Known rows, with every step that occurs
bedafit/rirutu/kibuf/tikuvap: [-4.28 -2.88 -1.26 -0.18  0.51 -0.74 -0.48  2.54  0.93 -0.29  5.66  3.11
  2.03  0.18  0.54  1.97 -3.91  2.38 -0.18  2.61  3.86 -3.60  0.13]
zosan/bedafit/rirutu/kibuf/tikuvap: [-4.00 -3.18 -1.65 -1.24  0.83 -0.13 -0.81  2.09  0.34 -0.06  6.38  3.18
  2.80 -0.34  0.59  2.22 -4.02  2.64  1.64  2.74  3.87 -2.46  0.97]
gozen/rirutu/zosan/bedafit/tikuvap: [ 0.70 -3.61 -1.10 -1.52 -0.79  1.59  0.29  2.09  0.48 -1.23  8.00  2.07
  2.68 -0.78 -3.32  1.73  1.26  1.62  1.93 -1.21  5.18 -2.33  0.53]
bedafit/tikuvap/rirutu: [-0.27 -3.61 -2.17 -1.30 -2.10 -0.01  0.57  2.66  0.47 -2.29  5.19  2.45
  2.27 -0.43  0.08  1.53  1.27  1.68 -0.06 -1.73  2.66 -3.30  0.13]
kibuf/bedafit: [-1.43 -3.94 -2.41 -4.13 -0.68  0.47 -0.93  2.68  0.31 -0.42  3.62  1.91
  1.65 -0.54  0.48  1.74 -2.09  2.81 -2.06 -0.99 -0.49 -3.29  0.30]
tikuvap/kibuf/rirutu/zosan/bedafit: [-2.35 -3.44 -1.52 -2.55 -2.50  0.96 -0.92  1.87 -0.46 -2.45  4.99  1.52
  2.06 -0.79 -4.81  1.39 -2.38  2.51  1.52 -2.57  5.48 -2.45  0.28]
kibuf/rirutu/zosan/bedafit/tikuvap/gozen: [-1.00 -3.05 -1.04 -2.13 -1.96  0.41 -0.66  2.28 -2.00 -3.01  8.05  3.17
  1.67 -0.58 -4.51  1.76  0.69  2.29  2.16 -3.23  1.65 -2.16  0.21]
kibuf/rirutu/zosan: [-0.93 -3.22 -1.25 -1.41 -1.16 -0.14 -0.81  2.37  0.62 -0.97  4.42  1.65
  1.00 -0.34 -3.86  1.07 -2.21  2.33 -0.29 -2.69  2.24 -3.52 -0.87]
rirutu/zosan/bedafit/tikuvap/kibuf: [-1.51 -3.55 -1.21 -1.37 -2.68  0.64  0.42  1.90 -0.29 -2.92  7.16  2.72
  2.86 -0.75 -3.54  1.77  1.78  1.70  1.67 -1.30  4.78 -2.24  0.84]
zosan/tikuvap/gozen/rirutu/kibuf/bedafit: [-5.65 -4.60 -0.62 -3.58  0.53  0.59 -0.41  2.71 -1.67 -3.78  8.80  1.57
  2.65  0.42 -1.33  2.15 -3.04  1.92 -1.48 -1.09  4.03 -1.64  1.61]
rirutu/zosan/tikuvap/kibuf/bedafit: [-4.52 -4.59 -0.70 -4.11 -1.79  0.49 -0.07  1.81  0.19 -3.83  7.48  1.47
  2.78 -0.14 -3.94  1.95 -1.85  1.48 -1.84 -1.37  4.44 -1.84  0.95]
zosan/bedafit: [-0.25 -4.50 -2.74 -1.10 -0.16  0.88 -0.23  2.32 -0.39 -0.21  3.80  1.99
  2.29 -1.10  0.46  1.28 -1.89  2.99  1.41 -0.43 -0.73 -2.18  0.54]
kibuf/tikuvap/gozen: [-1.63 -3.57 -1.82  0.88 -0.74  0.00 -0.33  3.08 -2.10 -1.66  5.90  2.04
  1.63 -0.32 -0.99  1.88 -5.69  2.29 -0.42 -0.31 -0.86 -2.96  0.38]
gozen/rirutu/zosan: [ 0.43 -3.82 -1.02 -0.32 -0.14  0.96  0.26  2.60  0.65 -1.03  4.96  0.90
  2.10 -0.46 -3.61  1.02 -1.99  1.77 -0.27 -0.52  5.44 -3.61 -0.31]
bedafit/tikuvap/gozen: [-0.64 -3.66 -1.81  0.44 -1.49 -0.39  0.62  3.24 -1.95 -2.63  6.19  3.32
  1.57 -0.34 -0.38  1.46  1.37  2.23  0.11 -1.11 -1.25 -3.09  0.27]
rirutu/zosan: [-0.17 -3.93 -1.33 -0.18 -0.34 -0.20  0.24  2.39  0.43 -0.77  4.25  1.68
  1.86 -0.49 -2.77  0.94 -1.41  2.00 -0.35 -0.61  1.81 -3.44 -0.51]
bedafit/tikuvap: [-0.48 -3.64 -2.04 -0.17 -1.54 -0.08  0.39  2.72  0.62 -0.95  5.50  3.13
  1.58 -0.45  0.54  1.45  1.59  2.17 -0.20 -1.42 -0.95 -3.18 -0.07]
kibuf/rirutu/zosan/tikuvap/gozen: [-3.10 -4.24 -0.47 -0.85 -0.87 -0.27 -0.05  2.29 -1.68 -3.89  7.77  1.77
  1.59  0.04 -5.32  1.33 -2.52  1.92  0.21 -2.92  1.14 -1.74 -0.01]
rirutu/kibuf/bedafit/tikuvap/gozen: [-4.38 -3.24 -1.11 -3.55 -1.02 -0.71 -0.81  2.92 -1.55 -2.84  7.72  3.59
  1.80  0.29  0.05  2.13  0.85  2.22 -1.49 -1.67  0.92 -2.97  1.06]
kibuf/bedafit/rirutu/zosan: [-1.13 -3.16 -1.20 -4.63 -0.25  0.01 -0.45  2.22  0.84 -0.94  4.17  2.48
  2.09 -0.38 -2.32  1.94 -0.07  2.43 -1.56  2.15  4.42 -3.71 -0.21]
bedafit/tikuvap/rirutu/zosan: [ 0.03 -3.25 -1.04 -1.46 -1.94 -0.39  0.72  2.37  0.73 -2.66  6.30  2.35
  2.52 -0.30 -2.95  1.50  1.54  1.03  0.06 -1.85  5.15 -3.37 -0.18]

Rows
[-1.37 -3.34 -2.28 -4.51 -0.34  0.30 -0.60  2.67  0.68 -0.60  3.04  2.69
  1.79 -0.47  0.76  2.05 -0.35  3.04 -1.66  2.24  1.85 -3.58  0.14]
kibuf/bedafit/rirutu
[-3.32 -3.29 -1.64 -0.44  0.66 -0.84  0.16  2.68  0.74 -0.77  3.47  3.09
  2.09  0.00  0.88  1.19 -0.18  2.63 -0.02  2.55  3.75 -3.62 -0.05]
bedafit/rirutu/kibuf
[-3.84 -3.57 -1.13 -3.52  0.21  0.47 -1.03  3.17 -1.82 -2.54  6.04  1.63
  2.07  0.18 -0.98  1.83 -2.84  2.42 -1.76 -0.73  4.71 -3.22  1.11]
tikuvap/gozen/rirutu/kibuf/bedafit
[-2.18 -5.03 -1.86 -1.25 -0.56  0.03  0.80  2.28  0.14 -2.85  5.55  1.28
  2.88 -0.28 -0.43  1.34 -2.16  1.65 -0.15 -1.36  2.16 -1.86  0.50]
zosan/tikuvap/rirutu
[-3.16 -3.37 -1.42 -1.28 -1.26 -0.93  0.28  2.69  0.69 -2.49  6.26  2.80
  2.58  0.18  0.49  1.49  1.11  1.48 -0.13 -1.71  4.70 -3.27  0.44]
bedafit/tikuvap/rirutu/kibuf
[-0.70 -3.70 -1.33 -2.15 -0.82  0.59 -0.58  1.83 -0.16 -1.39  6.85  1.13
  3.36 -0.79 -3.41  2.19 -5.61  1.57  1.46 -0.93  5.45 -2.30  0.77]
kibuf/tikuvap/rirutu/zosan/bedafit
[-3.09 -4.09 -0.34 -3.95  0.03 -0.04  0.24  2.30 -1.39 -3.97  7.43  2.64
  2.63  0.05 -3.67  2.14 -0.38  1.88 -0.99  1.87  3.34 -1.90  0.59]
kibuf/bedafit/rirutu/zosan/tikuvap/gozen
[-0.68 -3.63 -1.63 -2.54 -0.84  0.73 -1.07  1.87  0.03 -0.63  5.11  1.66
  1.75 -0.84 -3.80  1.35 -2.36  2.70  1.70 -2.63  2.23 -2.39 -0.07]
kibuf/rirutu/zosan/bedafit
[-3.59 -3.63 -1.45 -4.10  0.31  0.58 -1.14  2.70  0.71 -0.86  5.46  1.30
  2.05 -0.04 -0.01  1.85 -2.67  2.44 -1.94 -0.90  5.11 -3.55  0.84]
gozen/rirutu/kibuf/bedafit
[-4.23 -3.30 -1.38 -4.19 -0.86 -0.52 -0.86  2.46  0.95 -1.11  7.15  3.34
  1.73  0.21  0.99  2.20  1.15  2.20 -1.76 -1.89  1.34 -3.20  0.76]
rirutu/kibuf/bedafit/tikuvap
[-2.68 -3.63 -1.15 -0.79 -0.38  0.92  0.02  2.83 -2.07 -2.85  8.52  2.91
  2.78 -0.31 -0.74  1.86  0.56  2.10  2.09 -0.91  4.36 -2.10  1.52]
zosan/bedafit/tikuvap/gozen/rirutu/kibuf
[-4.77 -4.26 -1.67 -1.34 -2.57  0.51 -0.18  2.28  0.03 -3.50  5.91  1.63
  1.55 -0.33 -2.19  1.47 -2.63  2.30 -0.21 -3.05  2.16 -1.97  0.34]
zosan/tikuvap/kibuf/rirutu
[-2.65 -3.10 -2.32 -2.52 -3.68  1.12 -0.79  2.21 -0.32 -2.57  6.24  2.92
  1.62 -0.86 -1.50  1.93  0.64  2.69  1.67 -3.17  2.77 -2.39  0.74]
zosan/bedafit/tikuvap/kibuf/rirutu
[-1.02 -3.37 -1.08 -1.17 -1.02 -0.20 -0.21  2.25  0.43 -1.60  6.24  1.04
  2.60 -0.34 -3.57  1.83 -5.42  1.22 -0.40 -1.06  5.51 -3.33  0.00]
kibuf/tikuvap/rirutu/zosan
[-2.84 -3.26 -0.89  0.35 -0.57  0.14  0.29  3.24 -1.52 -3.03  7.87  2.80
  2.06  0.21 -0.90  1.56  0.78  1.74  0.22 -1.08  4.33 -3.04  0.72]
bedafit/tikuvap/gozen/rirutu/kibuf
[-0.21 -3.86 -2.62 -1.54  0.10  0.71  0.04  2.36 -0.05 -0.41  3.11  2.88
  2.48 -1.03  0.82  1.47 -0.10  3.06  1.84  2.74  1.69 -2.52  0.34]
zosan/bedafit/rirutu
[-2.71 -3.79 -1.40 -0.05  0.59  0.30 -0.05  2.79  0.57 -0.81  4.91  1.39
  2.14 -0.04 -0.21  1.22 -2.40  2.28 -0.39 -0.46  4.92 -3.42  0.30]
gozen/rirutu/kibuf
[-0.06 -3.45 -1.56  0.32 -1.25  0.84  0.66  3.40 -1.61 -2.83  6.91  2.60
  1.78 -0.33 -1.29  1.70  0.82  1.91  0.27 -1.00  2.32 -3.17  0.40]
bedafit/tikuvap/gozen/rirutu
[ 0.47 -4.13 -1.13 -0.78  0.19  1.50  0.09  2.67 -2.43 -2.56  6.32  1.25
  2.87 -0.87 -4.46  1.43 -2.32  2.15  1.89 -0.07  5.07 -2.27  0.68]
tikuvap/gozen/rirutu/zosan/bedafit
[-2.84 -3.66 -1.75 -2.51 -0.94 -0.17 -0.04  2.19  0.07 -2.33  6.97  2.86
  3.30 -0.31  0.65  1.74  0.93  1.87  1.77 -1.68  4.60 -2.24  1.18]
zosan/bedafit/tikuvap/rirutu/kibuf
[-2.97 -4.66 -0.34 -0.25 -1.50  1.27  1.02  2.17  0.28 -4.05  7.54  0.66
  2.93 -0.21 -5.03  1.40 -2.01  1.02 -0.10 -0.92  7.89 -2.07  0.64]
gozen/rirutu/zosan/tikuvap/kibuf
[ 0.21 -3.82 -1.90 -0.70 -1.06  1.60  0.35  2.93 -2.22 -2.60  7.47  2.63
  2.47 -0.77 -1.09  1.91  0.67  2.25  2.11 -0.83  2.26 -2.10  1.23]
zosan/bedafit/tikuvap/gozen/rirutu
[-2.14 -4.88 -0.44  0.52 -0.15 -0.38  1.04  2.44 -1.89 -3.82  7.54  1.82
  2.47 -0.05 -4.16  1.25 -1.75  1.40  0.20 -0.88  0.72 -1.52  0.31]
rirutu/zosan/tikuvap/gozen
[-0.18 -3.73 -1.04 -0.80 -1.05  0.11  0.32  2.36 -2.19 -2.77  7.94  3.08
  2.58 -0.69 -3.47  1.67  1.55  1.92  2.07 -1.10  1.27 -1.90  0.67]
rirutu/zosan/bedafit/tikuvap/gozen
[-3.63 -4.14 -0.50 -0.52 -1.31  0.05  1.28  1.93  0.34 -3.95  6.22  2.25
  2.96 -0.14 -3.84  1.65  0.22  1.43  0.19  2.19  6.74 -2.11  0.23]
bedafit/rirutu/zosan/tikuvap/kibuf
[-0.17 -3.26 -1.17 -0.57  0.03 -0.32  0.49  2.49  0.82 -1.07  3.50  2.54
  2.09 -0.41 -2.47  1.15  0.32  2.10  0.08  2.58  4.15 -3.62 -0.76]
bedafit/rirutu/zosan
[ 0.26 -4.18 -1.70 -2.31 -0.64  0.54  0.04  2.02 -0.28 -2.05  4.64  1.12
  3.41 -0.91 -2.98  1.44 -1.93  1.79  1.66 -0.90  5.31 -2.34  0.43]
tikuvap/rirutu/zosan/bedafit
[-5.90 -4.69 -1.11 -5.22 -0.06 -0.43 -0.56  2.01  0.42 -3.28  7.16  1.53
  3.11  0.35  0.09  2.10 -2.68  1.65 -1.78 -1.88  4.36 -1.79  1.33]
zosan/tikuvap/rirutu/kibuf/bedafit
[-2.98 -3.14 -2.16 -4.38 -1.98  0.56 -0.44  2.72  0.11 -2.49  2.88  2.60
  2.10 -0.54 -0.11  1.95 -0.44  2.76 -1.81  2.18  5.19 -3.74  0.53]
tikuvap/kibuf/bedafit/rirutu
[-2.93 -3.84 -1.24  0.53  0.43  0.06  0.09  3.30 -1.94 -2.67  5.48  1.72
  2.16  0.11 -1.32  1.31 -2.63  2.24 -0.09 -0.20  4.52 -3.19  0.64]
tikuvap/gozen/rirutu/kibuf
[-2.97 -3.32 -2.23 -1.20 -2.92  0.46 -0.76  2.74 -0.14 -2.37  3.15  1.70
  1.14 -0.46 -1.77  1.34 -2.60  2.80 -0.42 -2.65  2.92 -3.50 -0.09]
tikuvap/kibuf/rirutu
